Every row comes from one small tree of marks. The marks that hang from a mark follow it in brackets, in alphabetical order. Every link used is in the known rows. Which tree was each row made from?
Known rows
supi{pini{gimanug{tira{fumu}}}}: [ -3   1 -14  -2  -4  16  -4   0  -4 -15  -3  -8   1   6   0 -16  10   2
   4   5   3  13   7   6   2]
pota{gozi{rire} pini{gimanug}}: [ 19   5 -10  12  -3  14  -1 -16  -1 -16  -4   7  13  18   3   4 -10  -2
  -9  21  12  27   1   3   0]
rire{pini{gimanug pota}}: [ -2   0 -12   4  -4  10  -3  -8   0  -4  -1  -1  -9  14   4  -6 -19   4
 -20 -19   4   9   9  -5   1]
tira{fito{gozi} fumu}: [ -4   5  -8  14  -5   5  -2   4   1   1 -11   4  -7 -21   4 -17   2   6
  -3  -4   3  29  -3   6  -2]
gusiso{fito}: [ -5   8 -10  13  -7   6   0   0   0  -9 -18   1  -7  16   1  -3   2  -4
   1  -4   3   5   8   1  -1]
supi{pini{gimanug pota}}: [ -4  -1 -13  -1  -2  10  -6  -4   1   3   1  -7   1  12   0  -3 -12  -3
 -12   6   3  10  13   3   1]
supi{pini}: [ -8   1 -12   7   0   6  -3  -2   2   2  -1  -4   0   7   1  -6   9  -7
   3   2   4   5   7   3   2]
tira{fito{tatolo{zudalev}} fumu}: [  2   2 -11  17   7  19   1   7   1  11 -11   1  -7 -27   0 -16   2   1
  -2   7  18  17  -6   5  -1]
fito{gozi tatolo{zudalev}}: [  4  -2 -10  14   8  24  -3   2   8   1  -4   4  -8  15   4  -2   7 -11
   0   6  21  40   1   0   2]
rire{pini}: [ -4   2 -11  11  -1   6  -1  -5   1  -6  -4   2 -10   8   5  -8   2   0
  -4 -23   5   4   4  -5   2]
pini{gimanug{tira} pota{gozi}}: [ 11   1 -10   3 -11  13  -2  -6  -3 -21  -2  -2   4  18   1  -1   7   5
 -23   1  10  22  17  -1  -2]
supi{pini{gimanug{tira} pota}}: [ -3  -2 -13  -3  -6  16  -5  -5  -2 -18  -1  -9   2  10  -1  -4  10  -2
 -14   8   4   9  11   1   1]
gimanug{tira{fito{gozi}}}: [ -1   4  -9  14  -8  10   1   1   2 -26 -13   1  -7 -19   2  -5  27   3
  -3  -2   4  28  -1   0  -2]
gimanug{pini tira{fumu}}: [ -2   1  -7  13  -4   4  -1   0  -3 -12 -11  -8  -6  -4   3 -17  20   7
  -2 -12   5   6   2   1   1]
supi{pini{gimanug{tira} pota{gozi}}}: [  5  -1 -13   0  -8  15  -2  -6  -1 -16   1  -9  12  18   0  -4  13   1
 -18   9  10  21  18   1   1]
tira{fito{gozi tatolo{zudalev}} fumu}: [  3   1 -10  17   6  22   0   8   4   7 -11   2  -7 -21   3 -16   4   0
  -2   6  19  39  -8   5   0]
fito{gozi{rire} tatolo{zudalev}}: [  5  -1 -12  18  11  31  -4  -7   8  -4  -5   6  -6  10   5   3   7  -8
  -1  17  23  39 -10   1  -1]
fito{tatolo{zudalev}}: [  5  -1 -11  12   8  22  -2   1   3   3  -5   1  -8   9   1  -2   5 -10
   0   6  20  16   3   1   2]
fito{gozi{rire{pini}}}: [ -4   1 -12  18   1  15  -4 -14   5 -14  -5   6  -9  10   9  -3   4   3
  -5 -11   7  25  -9  -4   0]
gozi{rire{pini{gimanug{tira} pota}}}: [  1  -2 -15   7  -4  22  -3 -17  -3 -32  -5  -1  -8   6   5  -1   3   9
 -23  -7   7   6  -3  -6  -2]
pota{gozi pini}: [ 15   3  -8  13  -4   2   2  -6  -1  -6  -3   7  11  19   2  -4  11  -6
 -12   7  11  19   8   2   2]
pota{gozi pini{gimanug}}: [ 19   4  -8   7  -5   8   1  -7  -1 -10  -3   5  12  24   1  -1  -9  -5
  -9  10  10  28  12   2   3]
gusiso{fito{gozi tatolo}}: [  1   4  -7  16  -6  10  -1  -1   7  -7 -19   2  -4  24   3  -3   4  -8
   2   7  17  36   4   0   0]
gimanug{pini{pota{gozi}} tira{fito}}: [  6   2  -5  20  -9   1   4  -3   3 -10 -14 -10   5 -21   0  -5  22  10
 -25  -6   9  14   7  -4  -1]

Which tree is each row?
[ 15   3 -10  18  -2  10   1 -15   0 -12  -5   9  12  12   4   1  10  -4
 -13  18  13  18  -3   2  -1] -> pota{gozi{rire} pini}
[ -1  -1 -13   9  -2  19  -6 -16   4 -12  -3   3  -8  14   8   0 -18   6
 -21  -8   7  30  -4  -4  -1] -> fito{gozi{rire{pini{gimanug pota}}}}
[  9   0 -12   5  -8  15   0 -10  -2 -22  -2  -3   2  20   4  -6   6   9
 -27 -18  10  19  14  -6   1] -> rire{pini{gimanug{tira} pota{gozi}}}
[ -2  -2  -7  12  -5   5  -1  -4   1 -13  -9  -9  -6   1   2  -5  21   3
 -20  -9   5   2   6  -5  -1] -> gimanug{pini{pota} tira}
[  1   1 -12   4  -4  16  -2  -7  -3 -30  -5  -2  -9  12   3  -6   5   3
  -3 -19   4  10   7  -6   3] -> rire{pini{gimanug{tira}}}
[ 21   3 -11  11  -6  19   0 -16  -3 -36  -6   5  13  17   2   4  13   0
 -11  22  13  26   1   2  -1] -> pota{gozi{rire} pini{gimanug{tira}}}
[ -1   4 -12   8  -7  14   1  -1  -5 -25 -12  -3  -9 -24   2 -19   2  14
  -6 -18   2  11  -1  -1   1] -> rire{pini{gimanug{tira{fito fumu}}}}
[  1   3 -12  23   7  32  -2  -5   8 -11 -19   4  -5  20   4   3   6  -8
   2  18  22  38  -9   2  -2] -> gusiso{fito{gozi{rire} tatolo{zudalev}}}
[ 11   4  -9   8  -7  10   3  -3  -4 -35 -14   1   2 -15  -2  -3   8  -1
  -8  11   3  13   1   1   1] -> pota{pini{gimanug{tira{fito}}}}
[  5   1  -9  19  -6  18  -1 -10   4 -28 -16   1  -3 -22   3   1  25   1
  -2  19  19  34 -14   0  -4] -> gimanug{tira{fito{gozi{rire} tatolo}}}
[  7   0  -8  20  -6  10   0 -14   2 -16  -8  -6   6   4   4   1  23   9
 -25   3  14  13   1  -4  -3] -> gimanug{pini{pota{gozi{rire}}} tira}
[  6   0  -6  15  -7   3   2  -6   1 -11  -7  -8   4   9   2  -5  24   6
 -24  -8  11  14  12  -5   0] -> gimanug{pini{pota{gozi}} tira}
[  2  -2 -10  18   1  16  -3 -15   8  -9  -6   5  -6  10   9  -3   3  -1
  -3  -1  20  33 -11  -5   1] -> fito{gozi{rire{pini}} tatolo}
[  7   1 -11   7  -6  10  -2  -9   1  -2   1   0   1  20   4  -6 -16   7
 -24 -18  10  21  14  -6   2] -> rire{pini{gimanug pota{gozi}}}
[ 10   3 -10   5  -9   8  -3  -7   0   1   0   1   4  19   2   0 -15   3
 -21   0  10  22  17   0  -1] -> pini{gimanug pota{gozi}}
[  1   3  -7  15  -5   6  -2   2   4   3 -13   2  -5 -21   4 -17   1   3
  -2   6  16  36  -7   5  -2] -> tira{fito{gozi tatolo} fumu}
[  5   0  -7  14  -7   3   0  -2  -2  -5  -6  -8   4   3   3 -17  23  12
 -26  -9  11  15   8   0  -1] -> gimanug{pini{pota{gozi}} tira{fumu}}
[ 21   3  -9   6  -7  12   2  -7  -3 -33  -5   3  12  23   1  -2  13  -3
 -11  11  11  26  11   1   3] -> pota{gozi pini{gimanug{tira}}}
[  1   5  -9  20  -4  17  -3 -10   7 -13 -21   4  -3  19   5   2   4  -5
   3  18  19  34  -7   1  -3] -> gusiso{fito{gozi{rire} tatolo}}
[  5   1  -8  21  -3   6  -1 -14   5   6  -6  -4   6   5   4   1   1   7
 -23   2  13  15   2  -2  -3] -> gimanug{pini{pota{gozi{rire}}}}
[  5   0 -12   2  -5   9  -4  -6   2   7   3  -6  11  20   1  -3  -9   0
 -17   8   9  22  18   2   2] -> supi{pini{gimanug pota{gozi}}}
[  1   2 -10   7 -11  15  -2  -2   1 -25 -11  -2  -5 -14   2  -2   4   5
 -19   1   3  32   4  -1  -3] -> pini{gimanug{tira{fito{gozi}}} pota}
[ -4   8 -11  20  -5  16  -2  -8   4 -18 -19   5  -5  17   5   2   4  -2
   1   8   6  27  -5   2  -4] -> gusiso{fito{gozi{rire}}}
[  2   1 -14   8  -3  23  -3 -15  -3 -36  -7   0  -7   7   5   0   4   6
  -3  -8   6   9  -4  -4   0] -> gozi{rire{pini{gimanug{tira}}}}
[  0   0 -14   9  -2  17  -5 -16   0 -10  -3   1  -7  10   6   0 -20   8
 -21  -8   6   7  -2  -4  -2] -> gozi{rire{pini{gimanug pota}}}
[  1   2 -14  10   0  18  -4 -16   0 -15  -5   2  -8   9   5   0 -19   5
  -2  -9   5  10  -2  -3   0] -> gozi{rire{pini{gimanug}}}
[  9   3 -12   9  -6  15  -4 -14   0  -6  -2   2   6  14   4   5 -15   6
 -22  11  12  22   7   1  -4] -> pini{gimanug pota{gozi{rire}}}
[  6   1  -6  17  -4  -2   0  -5   4  12  -5  -6   4  10   3  -4   2   5
 -23  -9  10  15  12  -4   0] -> gimanug{pini{pota{gozi}}}
[  3   0 -11   1  -9  15  -4  -4  -4 -24  -5  -2  -7  10   1  -1   4   1
 -18  -1   4   9  11  -1  -2] -> pini{gimanug{tira} pota}
[ -9   3 -12  20  -4  15  -2 -13   5 -16 -16   3  -8  19   7  -4   2   5
 -22  -9   6  21  -7  -5  -3] -> gusiso{fito{gozi{rire{pini{pota}}}}}
[ 10   5  -9   8  -8  11   2   0  -7 -29 -13   1   2 -21  -1 -16   7   5
  -9  10   3  15  -4   6   0] -> pota{pini{gimanug{tira{fito fumu}}}}
[ -3   3  -6  19  -7   5   1   4   3 -14 -17  -7  -6 -27   3 -18  21  10
  -3  -9   4  29  -5   1  -1] -> gimanug{pini tira{fito{gozi} fumu}}
[  3   6 -10   7  -9  13  -1  -1  -2 -29 -13  -3  -6 -19  -1  -1   3   4
   0   1   2  13   6   0  -1] -> pini{gimanug{tira{fito}}}
